What can hang from each mark
ruti: felo lisol
lorode: ladov lisol
ladov: lorode ruti
burup: lisol
mudop: lisol
ruso: felo ladov lisol
lisol: burup lorode ruti
felo: ruti

Each row was made from one small tree. The marks that hang from a mark follow it in brackets, in alphabetical order. Every link used is in the known rows. Write each row's tree.
Known rows
burup(lisol): [ -0.1 -16.1 -30.6  -5.3  29.6 -17.1   3.0  17.0  36.3  57.8 -13.1  -1.3
  32.5  -7.7  -8.6  -1.1  25.1 -26.1 -11.5  16.3 -21.8  12.1  11.8]
ruti(felo): [-23.4  -6.3  -4.5   8.4  10.0  -1.3 -26.1  -3.1 -21.8  32.2   8.4 -31.2
  10.9  -4.2   9.5   7.0   7.2   1.0 -14.3   9.0  -2.5  29.1   1.6]
lisol(lorode ruti(felo)): [ -2.1  38.7  11.0  -2.9 -18.6 -11.9 -26.6  -7.1 -44.8 -14.1  36.5   3.3
  34.2  -7.5  -2.0  26.1   1.5   2.2 -18.8   8.0  23.1  -5.1 -22.5]
ruso(felo): [-28.4   4.0 -19.3   5.0   0.0 -24.1   0.1  -3.6   4.8  18.3 -24.7   8.7
  -1.5 -12.8 -41.1  -3.0   8.4  -1.4  15.1  -9.5 -18.7  28.1   5.4]
ladov(lorode ruti(felo)): [ 11.5 -31.2  15.2  21.1  11.6  16.3 -20.9   9.6  21.1  -2.2  -2.1   4.6
 -20.6   4.2  27.8   1.8 -17.6  -5.2 -12.6 -12.6   2.5  -4.7  29.6]
lorode(ladov): [ -4.6 -19.8 -21.5  -8.2  36.3   7.7 -13.6   2.5  37.5  17.4 -29.0  -6.9
   5.9   8.1 -16.2 -10.0  -3.8 -20.7  -8.4  33.6 -45.2  29.0  19.5]
mudop(lisol(burup lorode ruti)): [ -1.9  24.9  15.3   6.6 -31.8  -0.2  12.6 -35.6 -10.7  -2.9  21.0  20.0
  41.5  13.0 -13.3  19.6  16.7 -32.7  -0.9  22.7  23.8 -30.0 -11.4]
felo(ruti(lisol)): [-16.6 -11.3   7.1  11.4   9.0   9.4   2.1  16.4  11.5  36.1  -4.3 -12.6
   5.4   1.7  16.3 -31.9  -3.9   2.9 -11.0 -26.8 -45.2  16.9  -0.6]
mudop(lisol(lorode)): [ -6.4   6.1  -6.1  -3.6 -21.0   3.9 -18.2 -23.3   7.0   6.4  -5.2  11.9
  44.8   9.6 -18.8  25.2  11.3 -46.4  -0.9  24.3 -29.6  -0.6   4.1]
burup(lisol(ruti(felo))): [ -7.3   1.4  -8.9   5.7  22.3 -18.3  10.7  14.5  -6.3  46.4  15.0  -2.2
  32.2 -10.1  28.6  22.4  18.4 -23.0 -14.7   8.5   4.2  -5.5  -4.6]
ladov(lorode ruti(lisol)): [ 18.0 -45.7   7.3  12.9  26.8  26.6  -2.9  47.3  43.0  14.3 -22.2  10.3
 -20.7   9.5  20.9 -28.3 -12.0  -9.4   8.3 -31.6 -10.1 -18.0  24.0]
lisol(lorode(ladov) ruti(felo)): [  5.0  32.3   6.4  -3.7  -1.7  -5.7 -26.2 -14.0 -31.2 -36.2  18.1   7.3
  25.9  -0.3   8.1  31.3 -11.9 -10.6 -12.1  28.7  -6.6   4.7 -11.4]
burup(lisol(lorode)): [ 16.3  10.8 -28.0 -13.3   5.4 -25.3 -14.1   4.3  21.8  18.6   1.7  13.0
  45.5 -10.5 -22.1  12.9  18.7 -20.9 -11.1  24.0 -15.0   4.6   0.1]
ladov(ruti(felo lisol(burup lorode))): [ -1.9  -5.2  32.2  -4.5 -26.9   7.6  -3.8   0.6 -40.2 -12.3  16.3  -0.6
 -22.5  -6.8  44.3  -3.7  -2.1  11.3  21.7 -25.4  31.9  -6.6  -9.1]
lisol(burup lorode(ladov) ruti): [ 18.9  32.3   6.3  -5.8  -3.2  -7.8   2.6 -22.9  -2.5 -32.1  17.0  16.6
  18.6   6.4 -22.9  -3.1  -0.4   0.2  -7.4  40.0  24.1  -9.3 -12.9]
ruso(ladov): [ -3.2   4.8 -25.4 -12.6  13.0 -14.0  -1.0   8.4  37.0  36.5  -5.1 -22.4
   2.7  -1.1 -29.5  -8.2  11.8  34.5 -28.4   2.5 -18.2  27.6  12.9]
mudop(lisol(burup ruti)): [-18.8  -3.3  13.3  13.1  -7.6  10.2  30.2 -21.4   4.6  35.1   8.3   4.8
  26.6  15.4   1.9   7.3  21.3 -38.0  -0.6  12.8  16.7 -24.5  -2.2]
burup(lisol(ruti)): [  1.8  -2.4 -17.2  -7.0  29.5 -16.8  21.2  26.4  29.4  54.5   1.8  11.2
  39.3  -5.6  -3.3   5.8  20.7 -29.2 -16.9   8.6  -5.7 -11.8   0.3]
lorode(lisol(ruti)): [-17.7  -5.2 -15.9 -15.2  24.8  14.8   0.3  15.1   0.7   8.8   7.5  -3.2
  23.2   2.4 -35.2  -3.6   0.7 -16.9 -14.0  -7.5  14.0 -13.9 -19.2]
lorode(lisol): [-21.9 -19.1 -30.0 -14.8  26.7  16.1 -15.2  10.9   8.3  11.3  -8.6 -13.5
  16.7   1.7 -42.3  -9.3   3.5 -15.5  -8.7  -1.1  -2.0   9.5  -7.3]
ruso(lisol(burup lorode)): [ 28.1  19.0  -3.2  -6.9 -40.0  -9.8  -0.1   4.4  -6.3   9.0  -1.7  -7.5
  -7.9  -7.1 -31.3  -2.4   9.9  37.5   8.5   7.9  18.9  -9.1  -2.8]
lorode(ladov lisol(burup)): [-10.9 -20.9 -23.6  -7.0  35.9  18.4   0.7 -12.3  12.9 -18.6 -14.7 -14.9
  -6.0  10.0 -26.0 -16.2  -2.3 -15.0   4.8  29.9   3.7  12.5  -1.7]

Which tree is each row?
[ 18.8  -7.1  -6.7 -17.7   2.7 -11.6  -9.6  -8.4  13.9 -19.7 -11.7  23.3
  10.6 -10.5  32.0  30.7  -3.1 -35.4   0.0  21.6 -34.8   3.9  17.2] | burup(lisol(lorode(ladov(ruti(felo)))))
[ 23.7   2.1  11.8 -19.7 -13.9   2.3  -3.1 -29.4  20.5 -41.2  -6.0  25.2
 -13.9   3.5 -10.2  -8.6  -7.9  -8.4   3.2  25.3   4.1  -0.8  11.8] | lisol(burup lorode(ladov(ruti)))
[  9.9   2.2  -4.3  -1.0   9.4   2.7  -7.7   4.9 -11.2 -11.7  -4.0  -7.6
   3.1   6.4   0.8 -20.9   3.6   6.8  23.9  17.6   4.4   9.1 -12.8] | ruti(lisol(burup lorode(ladov)))
[-13.9 -40.7  -4.2 -20.9  23.9  32.4  -8.6  -4.2   4.1 -35.2 -26.9   1.6
 -29.4   2.2  21.1  12.0 -26.8 -33.3   4.3  -2.6 -29.2   8.2  13.0] | lorode(ladov(ruti(felo)) lisol)
[  8.9  37.2  17.1   6.6  -9.9 -11.0  -8.9 -33.8 -42.2 -42.2  31.5   2.9
  14.2   1.7   8.7  17.3  -3.1   4.9  -4.9  35.7  36.0  -2.0 -17.7] | lisol(burup lorode(ladov) ruti(felo))
[ -8.3 -14.7  16.1  -2.5  -7.7  -1.1  26.1  11.0  -5.0  19.5   5.6 -25.7
 -45.3  -4.1  49.0 -10.4   1.9  48.7   1.8 -37.6  17.8   5.8   6.4] | ruso(ladov(ruti(felo lisol(burup))))
[  0.2  14.5 -26.5  -4.2 -29.0 -39.2  32.0  17.7  16.1  21.3 -37.6  -7.4
 -47.4 -18.3 -32.3  11.0   3.9  66.3  17.7 -33.6 -34.3  15.4  15.3] | ruso(felo ladov lisol)
[-25.3   5.7   1.7   5.1   7.9  11.0   6.7  -9.0 -44.0  -4.4  32.0 -22.6
   5.9  -0.5  -5.9   1.3   7.6   4.3  -7.9  -2.0  59.6 -13.8 -29.6] | lorode(lisol(burup ruti(felo)))
[  8.5  11.6  14.8  11.2  -5.8   3.0   1.0 -14.4   0.9 -21.9   4.5   1.0
  -0.3   5.4  12.3 -27.2  -8.9   9.2  -0.5   0.8 -28.4  13.5  -6.2] | felo(ruti(lisol(burup lorode(ladov))))
[ -0.1  46.9  20.4   7.6 -27.7 -16.9 -10.5 -29.2 -53.9 -19.8  51.2  -2.9
  23.9  -4.0  -1.5  14.8  10.3  17.7 -12.4  16.8  64.6  -9.8 -27.6] | lisol(burup lorode ruti(felo))
[ -6.5 -33.1   9.2 -10.3  15.5  17.2  -7.3  -5.9  18.4  -1.6 -25.3   3.6
 -26.0   0.4  36.0   7.4 -17.5 -24.8  -1.9   6.2 -39.0  19.9  29.0] | lorode(ladov(ruti(felo)))
[  1.4  18.1  17.1  13.6 -19.5  -3.2  -1.8  -9.4 -10.0  -4.1  20.7  -3.6
   7.8   0.7   2.9 -30.9   0.9  18.7  -4.8 -15.3  -5.0   6.0 -15.4] | felo(ruti(lisol(burup lorode)))
[ -3.2  10.8   2.3   7.2 -29.8   0.7  -6.0 -39.4  -4.4   0.4   7.4   7.8
  34.0  12.2 -19.0  13.2  20.1 -31.9   5.8  30.0   6.8  -4.9   0.0] | mudop(lisol(burup lorode))
[ 12.9  42.0  11.2  -4.2 -20.2 -14.0   0.0 -16.5 -14.8  -8.3  35.7  12.5
  29.2  -0.6 -34.4  -5.4  12.3  13.6 -12.4  18.0  52.3 -18.2 -23.2] | lisol(burup lorode ruti)
[  6.2   5.7   5.3   3.1   2.3   5.4 -12.4  -0.8   9.4 -18.6  -7.8   4.9
   8.7   3.9  11.2 -17.4 -17.3  -4.4  -5.5  -3.2 -61.2  17.1  -0.9] | felo(ruti(lisol(lorode(ladov))))
[-17.7 -37.0  21.5  -4.4   1.9  21.2  -1.0  28.6 -18.0  27.9  -8.7 -10.6
 -24.9  -4.7  54.5  -6.1  -7.3  -4.3  14.2 -41.6  -7.3   1.7   6.1] | ladov(ruti(felo lisol))
[  9.2 -14.8  12.8 -23.9 -10.7  12.2  -6.2  26.0   8.6   0.7 -11.4  20.1
  -7.7  -3.3   9.8 -14.7  -7.2  -8.5  14.4 -31.5 -11.2 -11.8   1.1] | ladov(ruti(lisol(lorode)))
[  4.2  16.7  12.1   6.3 -17.8   5.6  13.2 -40.7  -0.1 -24.4   5.5  24.8
  30.6  18.0  -2.5  22.4   5.3 -45.6   6.5  41.9  -1.7 -22.8  -3.5] | mudop(lisol(burup lorode(ladov) ruti))
[ -1.0  12.5   8.8   3.6 -10.8   1.8 -13.9   5.8  -2.2   0.2   8.4   2.1
  18.3  -0.8   2.9 -20.3  -5.9   7.7 -10.2 -20.6 -38.9  12.5  -9.5] | felo(ruti(lisol(lorode)))
[ -3.1  18.9 -30.7  17.7  16.4 -26.9  14.5   6.6  21.9 -35.6  -6.8  11.3
 -18.5  -2.8 -49.9   8.5 -10.0  32.4  -3.1 -24.5   7.9  -5.1  -1.3] | ruso(felo ladov(lorode(lisol(ruti))))
[ 31.7  -7.2  -8.4   7.5 -28.2 -23.3  35.3  24.4  52.2 -10.9 -44.7  21.7
 -77.7 -13.5 -12.1   7.5 -19.3  58.4  16.9 -52.6 -29.4 -13.2  41.4] | ruso(felo ladov(lorode ruti) lisol)
[  9.2 -35.9  27.4  33.6  10.1  19.5  -0.2  20.7  -4.8   1.6   5.7 -12.1
 -38.5   7.0  55.3 -20.3  -8.3  10.6  17.3 -29.8  36.8 -15.6  12.9] | ladov(lorode ruti(felo lisol(burup)))
[-10.9 -36.0   6.5 -11.6  14.7  27.7   7.6 -21.5  -5.8 -40.0 -12.1  -5.6
 -40.8   3.8  23.0   1.1 -17.6 -17.1  11.1   4.3  10.1   2.3   7.3] | lorode(ladov(ruti(felo)) lisol(burup))
[ 20.6 -40.3  16.4  20.1  20.6  23.2   9.8  30.8  35.2   9.2  -8.9   5.8
 -29.5  10.3  23.6 -38.4  -5.5   3.1  14.6 -27.2  25.2 -23.7  18.2] | ladov(lorode ruti(lisol(burup)))
[  2.2  21.1 -18.3   4.3 -38.1 -41.6  48.5  -1.4   8.2  16.1 -25.5 -13.1
 -59.1 -16.7 -29.9  -0.9  11.3  82.0  23.5 -26.4   2.7  10.3  11.0] | ruso(felo ladov lisol(burup))
[  9.8  -4.2 -11.3  24.9  33.7  12.8   0.0   9.3  14.6 -14.7  18.0  -3.7
  10.0  14.4 -33.9 -18.8  -1.2   1.0 -10.8   6.9  53.6 -26.9  -9.3] | ladov(lorode(lisol(burup ruti)))
[  7.3  -2.7  -7.5 -18.9 -42.5 -26.4  48.2  17.8  33.5   8.0 -48.1  15.9
 -75.4 -21.4 -12.2  10.4  -9.4  56.3  19.5 -60.3 -37.9  -3.2  29.9] | ruso(felo ladov(ruti) lisol)
[ 13.7  -0.5   8.5 -19.4  -8.4   4.5 -28.1 -16.7  -1.1 -41.9  -8.5  19.3
  -7.6  -3.1  12.2  19.8 -20.1 -18.0  -3.2  16.5 -28.8  13.2  13.9] | lisol(lorode(ladov(ruti(felo))))
[  3.3  12.3  -0.2   1.5  -6.3  -3.4  -9.3  12.3 -22.2  11.3  13.8 -12.6
  13.4   2.5  -9.9 -24.0  14.3  17.7  18.6  -1.1  30.0   2.6 -22.7] | ruti(lisol(burup lorode))
[  1.1   4.2   7.4   1.8 -15.5   1.5  10.8  29.0 -24.6  40.4   0.4 -18.8
 -10.0  -7.7  16.8  17.7   0.8  22.5  -1.4 -17.0   1.5 -13.4  -2.6] | ruso(lisol(ruti(felo)))
[ -2.3   8.0   7.3  13.2   0.9  -1.5 -16.3  -6.3 -54.4 -21.9  13.6 -27.5
  -3.7   2.5  38.0   0.4   1.7  13.8  24.9  15.3  16.5  17.8 -19.6] | ruti(felo lisol(burup lorode(ladov)))
[-20.0 -10.5 -11.0  -5.7  37.6  18.2  -5.7  -1.1 -20.7 -27.0  -1.5 -11.6
   5.8   5.9   7.0  16.5 -18.1 -25.4  -5.0  14.6  -8.3   1.9 -12.2] | lorode(ladov lisol(ruti(felo)))
[-28.0  -1.1  -7.3  -3.7  18.1  13.9  -9.2   7.0 -35.4  -1.0  19.2 -17.2
  18.1  -0.8  -6.2  13.7  -2.6 -10.5 -12.7  -8.7  24.6  -6.3 -23.1] | lorode(lisol(ruti(felo)))
